What can hang from each mark
C: J
J: C G U
Z: C L U
V: H K
B: H
U: H J K X Z
H: G U V
X: U
G: J
K: B U V

(in the rows, 128 means zero)
Known rows, with every way that one mark hangs from another
H{G U}: [120  98 138 101 172  90 130 119 135 117 114 146 103 160 141 158 163 114
 107 105  85 161 143 120  17 139 103 159 137 144 186 106]
K{B{H{U{J{C} X Z} V}}}: [100  96 125 113 101  66  88 104 104 126 163 145 117 148 159 128 146 119
 156 169 137 142 166 148 131 103 184 160 123 112 120 132]
Z{C{J{G U{K}}} L}: [ 95  87 119 139 143 132 168 105 196 168 131 184  87  87 126 114 139 132
  59 110  63 132 142 144 159 137  79 109 101 189 197 147]
J{C G U{H}}: [155 114 140  91 130  92 119 135 215 182 164 176  74 101 179 110 157 134
  92  91  94 143 125 137 166 129 131 155  92 142 193 168]
G{J{U{H K{B V} X}}}: [114 135 117  73  95  71 131  84 130 121 128 132 102 124 157 143  98 128
 137 110 121 161 131 139  84  78 135 185 119 114  91 129]
X{U{H}}: [156 105 135 135 152 110 119 107 172 129  90 142  88 159 147 117 113 121
 121 109 117 148 142  73  76 143 116 150 172 107 173 121]
C{J{U{K}}}: [ 96 119 105 119 141 109 151  96 160 132  82 167  64 117 126 117 102 106
 101 138  89 110 177 121 118 136 101 134 160 139 165 138]
J{G U{Z}}: [130 113 128 124 118 113 119 169 156 157 134 208  76  82 150  88 134 149
  98  88  90 135 117 114 168  89 121 113 105 136 159 138]
C{J}: [113 115 116 156 124  88 156 113 128 109  66 163  86 142 109 100 133 109
  90 147  99 136 172 152 109 139  77 135 191 144 178 136]
Z{L U}: [131  47 154 144 140 105 154 103 200 127 125 110 138 131 135 121 147 130
  84  82 100 158 135 130  91 159 109  82 130 160 188  99]
Z{U}: [151  81 144 126 144  95 148 105 179 127  98 146 111 148 134 125 138 106
  97 102 111 148 148 130  73 149 114 115 152 142 176 112]
J{G}: [133 124 136 130 128 105 171 141 165 135 114 198  81 132 127  94 162 140
  79  94  86 159 134 142 116 113  75 142 152 135 188 141]
J{C G U{Z{L}}}: [127  77 138 132 131 111 124 166 191 168 175 180 103  73 169 103 166 158
  76  79  79 121 108 154 201 112 131  92  70 164 199 150]
B{H}: [123 131 132 137 128  85 145  88 177 124 105 145  87 162 123 107 145 113
 117 140 114 177 173 146 145  95 111 164 194 121 166 123]
K{B U{H J X Z} V}: [ 77 154 136 101 105  60  67 100  47  92 137 101 125 116 128 119  42 139
 144 129 174 162 127 133 160  95 180 152  97 100 104 105]
U{H J K Z{C L}}: [101 147  92 170  96 135 120  89 123  75 124 112  90  81 109 108  40 127
 136 151  95 142 157  78 203 128 102 145 140 138 169 104]
V{H{U{K{B} X}}}: [118 137 138  88 176 123 116  74 147  78 121 136 103 229 146 148  90 110
 125 139 116 140 170 120  81 130 143 197 149  88 140 122]
V{K{B U{H{G} X}}}: [113 156 127  82 180  89 103  81  96 102 112 122  95 171 115 178 112 125
 123  89 130 151 142 140 111 112 148 163 140 113 138 118]
Z{C L U{H J K{V} X}}: [126 139 122 131 125 114 145  63 168  99 156  80 152 107 134 129  69 103
 128 131 100 159 141  91 128 132 123 151  94 148 155  79]
K{B V{H{G U{Z{L}}}}}: [ 82  72 142  90 160 100  89 102 124 117 147 111 158 183 166 155 115 163
  89  95 126 165 126 157  77 101 144 151  66 137 168 126]
K{B U{J}}: [ 69  81 137  97 123  65 120  94 105 117 114 157  86 148 105 157 110 131
 103 104 168 140 143 188 119 150 144 126 140 140 142 126]
J{C G U{X}}: [160 132 143 100 145  91 144 157 187 159 169 201  95 115 165 115 189 119
  98  98  83 130 119 157 157 103 131 153 102 137 168 147]
C{J{U}}: [111  96 118 134 127  86 137 119 155 139  86 173  81 119 129 111 134 109
  95 133 103 123 161 144 123 133 104 124 156 153 160 138]
U{H J{G} K{B} X Z{C}}: [121 200  85 122  66 125  91 120  66  99 144 162  62  84 117  97  52 129
 142 154  99 148 146  73 208  88 132 197 114  93 112 123]
K{B{H{U{J X Z{L}} V}}}: [ 75  78 130 132  87  77  93 102 106 119 166 116 133 131 146 111 134 145
 154 149 131 165 157 118 134  99 170 133 120 116 108 107]
G{J{C U{H{V} K X Z}}}: [152 128 116 118  98  85 117 107 127 105 144 151  96  92 168 133 112 119
 174 139  93 123 137 118 118 101 144 161 120 127 120 132]
K{B U{J{G}} V{H}}: [ 71 115 143  77 125  78 112  97 122 125 148 172 113 177 137 146  91 158
  85  92 170 142 123 208 145 115 147 162  77 143 148 143]
G{J{C U{K X Z{L}}}}: [131 112 114 138 108  96 138 124 131  94 147 144 110  93 149 142 132 124
 133 120  81 114 125 159 150  97 131 129 121 149 131 114]
X{U{J K}}: [118 126  95 134 138 129 160 105 144  99  86 173  70 147 121 138  93 110
 130 126 106  95 162  85  85 142 103 152 181 115 158 105]

Rows
[ 95 149 102  86 138  97 122  85 145 142 103 124  79  99 147 125  82 119
 115 129  82 140 164  92  96 118 108 172 115 135 167 132]  C{J{U{H{G} K{V}}}}
[ 70 124 102  85 127 106 124 122 106 127 151 169  99 118 162 131  95 138
  95 132 108 101 148 150 122 118 144 151  70 127 170 151]  H{U{J{C G} K{B V} Z}}
[113 126 154 134 150  92  85  99 113 101 103 116  87 122 122 112  63 132
 127 116 138 162 137 108 149 139 143 120 145 118 171 114]  K{U{H Z}}
[105 124 130 110 179  88 144  68 152 132 122 156  99 162 123 168 162 125
 142 109 108 151 164 149  97  97 127 149 154 149 174 119]  B{H{G V{K{U}}}}
[131 116 106 130 113 105 130 123 104 105 141 155 106  85 128 168 141 126
 135 104  62 150 111 130 105  80 106 150 108 168 127  89]  H{G{J{U{K X Z{C L}}}}}
[121 112  89 136 129 106  95  95  79 132  94 169  95 114 126 141 114 131
 125 142  99 135 159 115 115 108 111 150 121 155 167 157]  U{H{G V{K{B}}} Z{C{J}}}
[158  32 145 122  96  70 123  94 177 142 165  91 145 101 171 156 174 143
 125  79  82 170 116 131  39 164 121 116  83 185 183 110]  Z{L U{H{G{J{C}} V}}}
[168 142 135  86 147  75  95 122 165 137 162 128  99 118 168 149 156 106
 139 112  91 154 131 114 125 114 149 190 110 125 162 123]  J{C U{H{G} X}}
[116 117 110  89 112  75 132 113 109 118 138 165 114 115 162 155 123 123
 125 123 115 115 127 190 119  71 151 156  99 132 111 143]  G{J{C U{K{B V} X Z}}}
[ 82 125  93  86 132 112  87  98 107 131 106 151  86 129 148 137  68 136
 106 133 105 113 161 129 132  95 140 163  91 130 145 143]  C{J{U{K{B V{H{G}}} Z}}}
[143  95 139  96 146  94 150 148 214 181 156 212  82 112 168 123 188 130
  75  85  90 123 124 174 149 122 120 135  97 158 198 167]  J{C G U}
[ 94 125 100 121 128 108 111  81 114 119 145 157  89 119 139 151 116 109
 171 171  86 144 176  89  94 103 135 177 122 145 156 101]  B{H{G U{J K Z{C}} V}}
[105  92 108 115 126 100 148 109 128 127 135 158 121  85 140 173 135 139
 109  91  75 148 108 158  84  76  96 137  82 189 156 109]  H{G{J{U{K{V} Z{C L}}}}}
[ 96  81 112 107  83 109 113  66 165 118 142  71 103 105 136 130  67 138
 114 100 116 151 155  85 126 168 139 124 110 128 149 102]  Z{L U{H J K{B}}}
[ 66 103 127  84 177 114 131  88 120 118 105 138 113 154 150 130  78 130
 100 125 119 136 159 122  61 112 136 136 113 106 165 138]  H{U{K{B V} Z}}
[119 137 101 110 149 123 175 121 164 136 129 194  91 133 154 134 120 125
  99 112  94  84 140 129 103 124 107 161 116 132 191 137]  X{U{J{C G} K{V}}}
[157 181 130 159 111 100  91 129  93  70 109 113 102 120 127  76  80 119
 156 148 104 174 145  65 162  92 127 165 172  80 133 100]  U{H X Z}
[150 141 139 181 126 114 105 115 123  85 134 105 132 107 122  89  97 125
 132 139  95 186 130  87 183 101 115 141 142 124 158  99]  U{H X Z{C L}}
[140 224  78 140  95 120  91 111  53  56 127 127  75  86 107 129  51 101
 180 169  76 149 154  46 166  91 115 214 142 107 128  79]  U{H{G} J K X Z{C}}
[115 146 129 145 106  97  84 123  96 115 134 167  74  87 114 111  69 132
 120 125 129 149 122 124 199 135 133 136 108 153 162 116]  K{U{H J{G} Z{C}}}
[120 142 125 138 126  83 133 128 105  69 122 145 114 158 127 127 128  95
 142 150 108 137 153 117  87 131 120 165 165 121 128  86]  H{U{J X}}
[ 90 109 104  99  90 116  94 116 128 177 125 174  53  63 157  79  80 158
 115 125  89 125 157  71 147 120 133 130  89 118 144 169]  C{J{G U{H{V} K{B} Z}}}
[ 76  99 159  47 167  59  98  69 121 153 128 104 116 148 141 163 102 148
  96  75 156 194 124 158  58 122 148 158  86 129 170 135]  K{B U{H{G}} V}
[ 80  59 110  97  86 100 129  63 162 145 166  98 112 104 139 154 127 145
 134 101 100 153 160 103  90 138 145 126  96 148 147  95]  Z{L U{J K{B{H{G V}}}}}
[ 78 125 127 105  90  59  60 102  41 116 161 133 101 113 120 146 114 140
 179 138 147 164 143 129 145  85 190 155 111 115  94  92]  K{B{H{G V}} U{J X Z}}
[162 161 133 108 141 116 126  75 162  99 115  93  96 137 139 112  72  95
 144 126  92 160 163  52  89 141 133 165 153  90 147  93]  Z{U{H K X}}
[119 161 117 127 181 110  98  98  97  87  94 131  86 137 113 157  83 129
 127  99 113 131 141 118 143 114 130 132 145 134 174 109]  V{K{U{H{G} Z}}}
[ 76  84 158  85 149  66 107  62 148 154 119 134  84 172 120 147 127 131
 100 111 166 178 158 187 133 122 165 136 150 124 150 136]  K{B{H} U}
[164 136 143 102 148  79 110 115 187 131 152 134 103 129 168 125 140 100
 134 124 110 146 140 126 150 121 152 172 128 118 159 134]  J{C U{H X}}
[113  93 136 169 112 111 133 150 107 106 178 178 145  94 142 101 148 138
 140 136  81 139 120 101 113 119 117 114  85 161 147 101]  H{U{J{G} X Z{C L}} V}
[ 98 136 129 108 165 108 141  61 182 121 112 127  79 174 140 127 114 103
 125 152 100 159 190 111  99 119 128 171 176 110 169 116]  B{H{U{K}}}
[133 156 105 106 178 125  72 113  78  65 119 149 116 220 141 180 109 125
 131 122 108 117 150 131 114  86 156 187 124 108 126 113]  V{H{G U{X Z}} K{B}}
[116 133 131 103 130  62  93  97 115 105 140 117  82 122 128 168 110 114
 132 115 128 145 138 150 130 164 140 168 122 153 184 110]  K{U{H{G} J{C}}}
